Each row was made from one small tree. Brackets hold a mark, then the marks that hang from it, in alphabetical order. Every link used is in the known rows. Write each row's tree.
Known rows
[M [C R] U]: [ -1 -14  21  10 -12 -17 -25 -14 -34   5  -6  30 -14  24  15  -7  10  -5
 -21 -31 -13   0 -10  18   5 -45  -5 -15   3  17   5 -27   4  42   9  42
  26 -13 -14 -13 -26]
[U F [R B M] T]: [ 18  14  13 -12  -3   8   0  24  10 -20   6  68  -2  29 -34  72   4 -33
 -47   9   3 -20 -10 -16  11  -3 -10  37   9   0  -3  -8   1 -27 -27 -22
   1  -4  42  21   1]
[R B [M U] [P [Y T]]]: [  7  -9  24  25   5  -7 -47  44 -13  23 -37  37  30  35 -13 -51  31 -17
 -34  26   7   3 -18   5 -17  16  22  62 -17 -76   9 -34  -6  22   1  -9
  15 -26  -8  15  18]
[R [B U] [P Y]]: [  0 -12  25  31   6 -17 -33  46 -28   9 -23  14  39  35  -6 -39  14   0
 -24  38  18 -10   6  24  -6  20  52  52 -10 -66  22 -21   9  47  15 -32
   7 -35  -4   9   6]
[R [M [C P] G [U F]]]: [ 35 -20 -38   1 -55  -2 -46  33 -54   9 -33  37  -3  61  11  -7  14  -6
 -11 -24  10 -23 -24 -42  34  -2 -35 -26  21  24   8 -32  13 -28  -8  11
  30 -19  19  16 -27]
[E [C K M [U T]]]: [-30 -19  54 -26  -7  -7 -30   9  -4  -1 -14  24 -18  12 -17  -1  -9  17
 -45 -82 -14  27 -14 -31  -7  15 -12  44  33   8  -8 -95  10 -47   6   0
  13 -21 -19 -34 -31]
[U F]: [ 18   3 -14 -11 -11  -7   0  18  -3  -8 -10   9  -4  23   4  25  -7  -3
   2  21   1 -18   7 -16   5  -5 -12   3  15  15  14   3  -5 -16  -6   4
   8  -6   9  12  -5]
[M B U]: [ 12 -36  -5 -11 -31  -5 -44  -4 -35 -10 -22  19  19  34  17 -37   6  30
  -4 -14 -19  19 -16  -8  -1 -16  18  32  -6 -37  -9  -5 -11   6   6   4
  23 -10  -4   8   4]
[R [B U] [M C G]]: [  0 -15  -4  16 -15   4 -38  16 -54  17 -27  14  31  51  11  -5  24 -22
 -40 -43  15 -16 -58   5  20 -18 -17  -5  12 -24  16 -34   6  11  -9   0
  -5 -12  12  -2 -16]
[R M]: [  9   3  -8   1   0   2   0   9  -4   4 -16  -1  -4  12   5   7  13 -15
 -20 -24   9   3 -19   1   7  -2 -29  -3  -2 -18  -7   4   8  -6 -12   2
  -4   6   7  12  11]
[M G U]: [ 20 -29 -16  -6 -47   8 -17   6   2 -15 -15  25   7  24  10 -23  11  23
   9   2   1 -16 -13 -33  -2   4  -8  11  25  -9   0 -23  -7 -15   3   2
  24  -3  -2   6 -10]
[T [R B M]]: [-12  12   8  -3  13   9 -12  15 -48   3 -17  31  12  25  -5  53  24  -4
 -20 -33   4 -16  -2  47  21 -16 -25   8  -4 -28   4  -7  10  -2  -8   2
 -22 -21  17 -13   6]
[R P]: [ 17   1  -4  15   3  -5 -23  28  -5  -2   7   3   7  16   2 -12   2  -3
   5  29   0  -4   8  19   4  20  35  13  -6  -8   1  -9   4   5  10  -9
   6 -10 -12   8  15]
[M C G [U B F T]]: [ 40 -13  -2 -17 -49  14 -41   8  -3 -15   7  65  23  58  -4  12 -10  12
 -30 -24 -23 -19  -2 -63   0   5 -13 -11  31  32  -4 -46 -12 -19 -15  10
  39 -13   0  -8 -44]
[P Y]: [ -3   1   1  13  14   1  15  13   8   4 -23   5  14  -5 -10 -15  -3  16
 -10   5   7  -8  19 -16 -21  18   1  -3  -1 -33  -3   3   0  30   7 -15
   6 -10  -7  -3  -8]
[C [M G U]]: [ 26 -25  -1   3 -47   9 -26  11 -13  -5 -27  31  -9  28  -5  -5   1  22
 -11 -40  -8  18 -24 -43  11 -14 -23  37  16 -22   5 -40   7 -24  -5 -10
  24   0 -12  -1  -3]
[E [C K [P Y] R]]: [-34   2  30  21  21 -22 -29  37 -61   9 -19  -3 -10  -5   8  14 -18  54
 -30 -57  11 -15  28  -5 -10  23  15  16  44  21 -10 -51  17 -12  24  11
  16 -51 -10 -32 -54]
[R [M B [C U]] [P Y]]: [ 19 -24 -13  22  16   1 -48  47 -51  12 -67  24  31  50  11 -42   6  -3
 -36 -36 -11   2 -15   4  -2  11  33  17 -13 -71 -15 -35  12  38  17   0
  18 -24 -11  -4   9]
[J [P [Y [T G]]]]: [-10  12  26  16  -8   9   6  12   8  13  -9  25  27  -4 -18 -31 -26   7
   3  19  -7  -3  14 -42 -22  38  16  24 -11 -10  -2  -3 -19  13   4  -3
   3 -10 -34  -3  -5]
[T [R B [M G] P]]: [ 14   7 -13  12   4  20 -33  50 -52  -8 -18  41  26  46  -1  50  22   8
 -10 -17   4 -39  -3  42  25  11   5  21  11 -32   1 -25  10 -17   1 -10
 -13 -27   5 -10   9]
[R B [M C]]: [-10   3   4   9  16   2 -27   6 -56  28 -20   9  15  21   1  19  21 -37
 -41 -44   0   7 -40  13  15 -20 -30 -24 -11  -7   8 -24   1  12 -11  12
 -17  -4  20  -9   1]
[U T]: [  1  14  19  -6  -8   7   1 -12  36 -12  29  31   6  -1 -30  -2  -3  -6
 -17 -13  -7   1   6  -5  -2  18   9  -8 -14  16 -11  -6  -1  -4  -2 -14
   9   9  -1  -1 -13]
[R [B [M G U]]]: [ 13 -31  -3  14 -26  -1 -37   7 -19  -4 -12  29   6  31  -1  -1  34   2
 -20 -31  -4  -3 -17 -30   4   0 -12  28  35 -36   2 -28   1 -14   3   1
  -2  -6  17  -4  -2]
[E [C [M B] R [U T]]]: [  -6  -22   60   -5    4   -2  -53   -9  -22  -18  -27   46  -14   11
   -8   22  -35   33  -55 -100  -38   35  -16   -8    9  -28    7   78
    8    1   -8  -64   29  -27   11   18   21  -14  -13  -29  -30]
[Y T]: [-13   7  14   9  13   4 -10  -9  25  15   9   6   5  -2 -10 -25  -3  -7
   1  12  -8   0 -15   1 -15  -5  22  27  -6   1   4  -8 -15  -9  -5  10
   3  -2 -20  -6  -8]
[J [P [Y [T U]]]]: [-15  -5  31 -10 -10 -18   7  16  39  13 -20  17  15  -4 -10 -51   3  -6
  16  28  -5   2   8 -20  -1  33  28  16 -19 -21   1  -8 -16  16   8  11
   6 -17 -44   4  -2]
[P [Y [T G U]]]: [-24   5  35  -6   2  14   1  -2  22  15 -31  22  18  11 -14 -38 -13  -2
   8  21   5 -14  10 -19 -39  24   9  28 -24 -36   2 -29 -16  22  14  -7
  11 -25 -58 -18 -20]
[Y [T G [R B] [U F]]]: [-28  12  43 -36 -10  13 -27   2 -27   5 -18  57  14  48 -11  36  -4 -15
  20  28  -4 -36   9  26  -1 -11  -2  46 -18  -1  28 -40 -18 -19   5  11
  -3 -46 -41 -30 -23]
[U B F [R M]]: [ 43   5 -10 -10   7   9  -5  38  -9 -17 -14  31  -9  33   9  82 -10  -8
 -36   7   1 -12   7 -35   2 -16 -16  57  38 -22 -15   5   9 -28 -38   0
   4 -16  28  18   7]
[P [Y T]]: [-16   8  15  21  25   4   7   5  29  17 -14  12  18  -6 -20 -38  -6   9
  -9  12   1  -9   5 -16 -35  14  21  22  -7 -31  -2  -5 -14  23   3  -7
   9 -11 -25  -8 -13]
[R B]: [-11   0  17   1   9   0 -19   6 -31   8 -10  10  16  -3  -5  17   4 -11
 -13  -1  -2   4  -8  11   6  -6   4  18  -3 -10  14 -13  -4  -4   0  -3
 -12  -7  24  -8   4]
[J P]: [  5  -2   6  -5 -22 -14   4  13   0  -3   6   6   4  -5   2  -7  -2  -3
  10   9 -10  12   4 -14  21  18  10  -3  -2  16   2  10  -4  -5  -1  10
  -5   3  -1  13  12]
[C U]: [ -3 -21  18 -15  -9  -1  -6   5   4  -6 -33  18  -9  -1   4 -19   1 -10
  -1  -2  -2   0   3  -2   1  -4   9  34   8 -17   6 -27  13  -7   7   8
  11  -6  14  -6  -1]
[K [M C G [U F]]]: [ 27 -36 -20  -9 -28   4 -23  24 -13 -22 -32  18 -11  68  11 -11  18  -5
 -21 -35  -7 -28 -30 -18  14 -34 -38 -31  25  40  25 -37  -4  -9  -8  17
  20  -8  -6   8 -11]
[M [U T]]: [  6 -12  24 -17 -39  -6 -11 -15  33 -13  20  44   1  17 -21 -35  12   0
 -14   1  -7   8   1 -15  -3   7  -1   5 -11   3  -7 -17  -4   3  -1  -6
  26   2  -3  11 -11]

Which tree is each row?
[ 33 -10 -33  -6  -2   5 -11  31 -25 -20 -27  31  -3  45  10  56  -6   4
 -22   2  -3 -16 -17 -18   7 -22  -2  44  20 -29 -15  14  -2 -21 -20  -6
   7 -10  22  26  15] : [U F [R [M B]]]
[  6   9  29  10  12   9 -18  24  13 -18  36  65  12  12 -42  31   0 -20
 -25  34  -6  -9   7  14   2  20  57  48  -8  -7 -10 -23   2  -2  -1 -34
   1 -12  16   6  11] : [U [R B P] T]
[  3   5   7   3  -4  26 -31  23 -71   5 -24  54   8  62   3  23   1 -17
  -9 -25  -1 -30  10  37   6  -1 -12   1 -13 -11  -4 -48  22  15  12   7
   0 -35 -27 -26  -1] : [T G [R [M [C U]] P]]
[ 30 -47 -32  -8 -28  10 -51  26 -44 -27 -47  20  10  83  20 -15   7  17
 -25 -57 -24 -15 -41 -16  14 -42 -14 -14  18  18  14 -32 -12 -12  -4  15
  24 -11  -8   6  -7] : [K [M B C G [U F]]]
[  0  -6  11 -28  -4  -9   1  13  41   1 -18  32 -19  32  -2  10  13 -36
   3  38   5 -21 -21  -4   0 -15   2  49   0 -15   3 -15 -11 -23 -16  14
   9 -20 -27  16  -1] : [Y [T [U F [R M]]]]
[-10   1  21 -23 -15 -19   9  29  24   1 -22  42  13  25  -9 -13   4   6
  23  34  -7 -30  30  -7   8  24  16  12  -9 -10  12  -4 -14   9   5  15
   7 -36 -44  -1 -11] : [J [P [Y [T R [U F]]]]]
[  3 -10 -14  32   3 -14 -35   2 -40  25  14   9 -19  27 -11 -13  19 -14
 -12 -55  -2   7   2 -15  21   2   0 -36   6  18  -9 -15  28   5   8  10
  -4 -12   2 -12 -18] : [B [M [C P]]]
[-16 -13  36 -14 -13  -6 -21  35 -37   4 -53  16 -23  13   2   3  -1  -1
 -29 -72  -6  26  -8  -8   5  -6  10  62  32 -41  -1 -74   9 -34   1   0
  17 -12  -6 -31  -8] : [C K M U]
[ 16 -38 -12   6 -11  14 -36  26 -18 -34 -37 -10  17  59  18 -28   3  28
 -26 -59  -6 -12 -39  15  14 -28  20  33  13 -25   9 -10   3 -10  -4 -13
   8  -4 -12   9   2] : [K [M [B U] G]]
[ 25 -19 -11  12 -17 -14 -44  24 -30  16 -10  21   4  54  12 -40  32 -27
 -20  -2  -1   7 -27  11  12  -3  -6 -16 -13 -15  -2 -30   7  27   2  14
  18 -15 -18  17  14] : [R [M C U] P]
[ 20 -37  -5  -7 -27  12 -15  19  11 -31 -28   7 -11  39   6 -27  21  10
 -15 -34  -2 -12 -24  -8   8 -21 -22   5  20   6   9 -27   1 -18  -6   1
  14   2  -5  12   6] : [K [M G U]]
[ 36  -5  11   9 -19  11 -30  21 -23 -21 -34  31  -2  23  29  38   1  18
 -42 -59  -5  -7  -8  -9   7 -23 -16  51  41 -27 -14 -19  15 -13 -12  30
  26  -4   9  -2 -16] : [C [R [M G [U B]]]]
[-10   5  18  15   0  -8  10  18  27  14  -7  16  20 -10 -16 -41  -8   6
   2  20  -8   1   9 -31  -9  30  28  18  -7 -13   0   4 -16  15   2   4
   3  -8 -23   4   0] : [J [P [Y T]]]
[-34  24  39   5  12  32 -23  -9 -41  14   5  48  26  20 -22  30 -13   1
   1   1  -8 -23   4  26 -17 -11   8  44 -16  -4  12 -28 -15  -9   1   0
 -13 -29 -24 -37 -18] : [Y [T G [R B]]]
[ 10 -35  19  -8 -32  10 -22  -7  17 -17  14  50 -15  23 -27  13  -9  38
 -27 -36 -14  10 -27 -65  -4   1 -31  39  29  17 -12 -60   9 -38  -5 -15
  17 -15 -20  -2 -19] : [E [C [M G [U R T]]]]
[  4  -7 -17  15  11  22 -10  19 -40   3 -15  37   9  22  -6  52  11 -19
 -32 -26   4 -23 -41 -11  10 -17 -14   4  25 -10  -8 -29   0  -6 -14  -5
 -14  -8  24  -5  -1] : [U [R B [M C G]]]
[ 13 -42  -7  -9 -24   0 -31   0 -25 -21 -14  37   6  31  10 -12   3  29
  -4   7 -16  10 -13 -10  -7 -25  31  55   6 -44 -19  -3  -9   7   1  -4
  20 -14   3  14  10] : [M B [U R]]
[-22  -5  28  -6  13  -7   5   3  45  15 -28  12  12   3 -12 -51   6  -3
   6  20   4  -9   5  -5 -25  17  20  21 -18 -39   4 -20 -13  25  10   1
  12 -22 -47 -11 -16] : [P [Y [T U]]]
[-23  15  39  -1 -11  16 -32   3 -40   8  -2  53  27  57 -13  22 -11  -1
  -3  27   5 -36   0  25 -11 -21  10  63  -4  -8  33 -25 -12  -6  -4  -4
   0 -41 -23 -19 -26] : [Y [T G [R [B [U F]]]]]
[-11 -24  -7 -21  -8  -9 -50  31 -78   3 -53  20  16  55  29   0  -8   6
 -21 -55 -23  -7 -16  -5   0 -15  30   9  34 -14  -4 -56 -17 -12  11  25
  22 -28   0 -31 -26] : [M B [C K [U F]]]
[  6  -8  16 -14 -37  14 -44  14 -22  -6  10  46  30  45   2  -5   3  21
 -41 -70 -20  -9  -9 -44 -14  22  11 -13  48   9 -29 -74 -23 -16  -6   9
  35 -16 -17 -35 -51] : [M [C K] G [U B T]]
[  7  -7  60   3  30  -5 -50  77 -38 -33 -54  13 -21  34  34  28  -4  -1
 -60 -78 -15  -3  21  55   5 -20  60  91  54 -26  -4 -73  23 -22   3  32
  24 -29  -3 -32  -5] : [C [K M] [R P] [U B]]
[  5  -3  33 -16 -50  14 -16 -22  10 -14  17  53   6  26 -23 -24  -7   0
 -12   3  -5   6   6 -28 -17  14 -12  13 -17   7  -7 -25  -7   2   4 -14
  27  -2 -13   2 -15] : [M [U [T G]]]
[ 21 -11  35 -14 -37  -5 -24  15  -5 -14  -3  82 -18  37 -38  39  -1 -11
 -39  -4 -13  19 -10 -34  13 -26 -11  69   3 -12  12 -38   7 -22 -19 -24
  23 -11  17  13   0] : [C [M [U F [R B] T]]]
[  1  22  15  -8 -14  41 -20  -8 -34 -20   7  63  27  45 -23  40 -16  17
 -27 -61 -14 -13   8  13  -1  10 -13   9 -25 -13 -28  -8   2  -9  -4 -21
   3  -9 -16 -18 -14] : [U [T G [R [M B]]]]
[-20   4  35 -14  13  -4 -41  26  -7  15 -15  39  15  44  -6   0  34 -29
   4  13  -1 -20 -11  67  17  -1  27  43 -27 -41  12 -38  -2  -5   3  12
  -8 -40 -40 -14   8] : [Y [T [R B M P] U]]
[ 20 -24 -18 -17 -30  22 -46  11 -29 -20 -34  61  30  54  -1   0 -23  12
 -19 -51 -32 -24 -20 -38   9   0  25   4  21  12  -5 -48  -8 -26   7   6
  32  -7   8 -20 -37] : [M B [C [U F T]] G]
[-11 -24  15  -5 -16 -14 -30  53 -45 -15 -18  15 -34  37   0 -17  22   7
 -21 -35  13  -5   5  11  17  -7  25  29  30   9  -6 -45  12 -32  -3 -11
  20 -31  10   4  -7] : [C [K [M [U R]]] P]
[ -5  -9  16  -5 -19   2 -33  -8 -19 -21  12  40  33  52  -8 -15   1  32
 -18 -31 -12  -7  -1  36   9  -9  44  29 -17 -32 -10   1   3  18   3 -20
  15 -19 -18  -4 -20] : [M [B [U [T R]]]]
[ 41  20  22  -2 -17  25 -27   4   7 -21  24  53   5  49 -22  58 -27  -2
 -46 -37 -17  -2  35 -65 -16  23 -19  35  24   6 -19 -13   7 -32 -18 -10
  10  -5   0 -10 -23] : [U [B M] F [T G]]
[  1 -14   1   3 -10  -4 -35  19 -50  25 -38  22 -13  22   2 -23  10 -31
 -20 -42   8   5 -16  -2  33  -5  -9 -12  -6   6  -1 -39  33  -8   0  15
   9 -15  24  -4 -14] : [R [M [C P U]]]
[  8  13  29  49   1  10 -45  54 -81   6 -56  51  -2   0 -19  49 -29  32
 -39 -79   3   1  15 -14  32  -5  20  67  15 -23  14 -44  40 -19   7 -20
  20 -26  24 -27 -36] : [C [M G] [P Y] [R B]]
[  9   6 -25   0  -6  24   2  19 -20 -13 -15  27   7  31   3  45  15  20
  -3 -42   7 -39  -2  18  15  -2 -28  -9  19 -14 -12  -5   9 -18  -7   0
  -7 -12  -4 -10  -8] : [T [R [M G]]]
[ -7 -27  -3  18 -26 -29 -52  16 -59  23   4  17 -21  48   4 -38  40  -3
 -19 -68   0   9  -1 -19  11   5   6 -26  32  -1 -15 -48  12   1  12  17
  16 -28  -7 -18 -30] : [B [M [C K P] U]]
[  3   4  53  15  27  -8 -39  75 -41 -14 -59  29   6  15  26  19 -18  20
 -48 -43  -7 -13  48  20 -21  17  73  94  55 -66 -18 -67  16   7  17  19
  35 -41  -7 -41 -24] : [C K [R [P Y]] [U B]]
[ 27 -12 -39   6 -12  25 -29  20 -34 -12 -38   5  25  32  19  12  -1  24
 -19 -57  -7  -7 -38 -17  11   3  -6  15  16 -40 -22  -2  -4 -28  -8  -5
   4   8   6   6   5] : [R [M B G]]
[ 18  -9  13  -6 -34  14 -28   4 -19 -33   5  58  22  65  -9  16 -30  17
 -24  11  -5 -16  -5 -17  -8 -10  36  65   1 -22  -9  -1  -5  -1  -6 -33
  25 -18  -6  15 -16] : [M [B [U F R [T G]]]]
[ -5  -3   4 -34  -3  -2 -31  13  -8   0 -33  37   9  59   8  12  15  -2
   8 -10 -11 -24 -13  33  14 -21   5  35 -15 -30   3 -12 -13 -21  -7  23
   7 -35 -41  -5  -9] : [Y [T [R [M B]] [U F]]]
[ -9   9  13  20  28   4 -20  43 -45   1 -14  40  32  26 -17  24  12  18
  -5  15   1 -30  37  46   0  17  31  19  -8 -43   8 -17   7  30  16 -20
  -8 -43  -8 -18   5] : [T [R B [P Y]]]
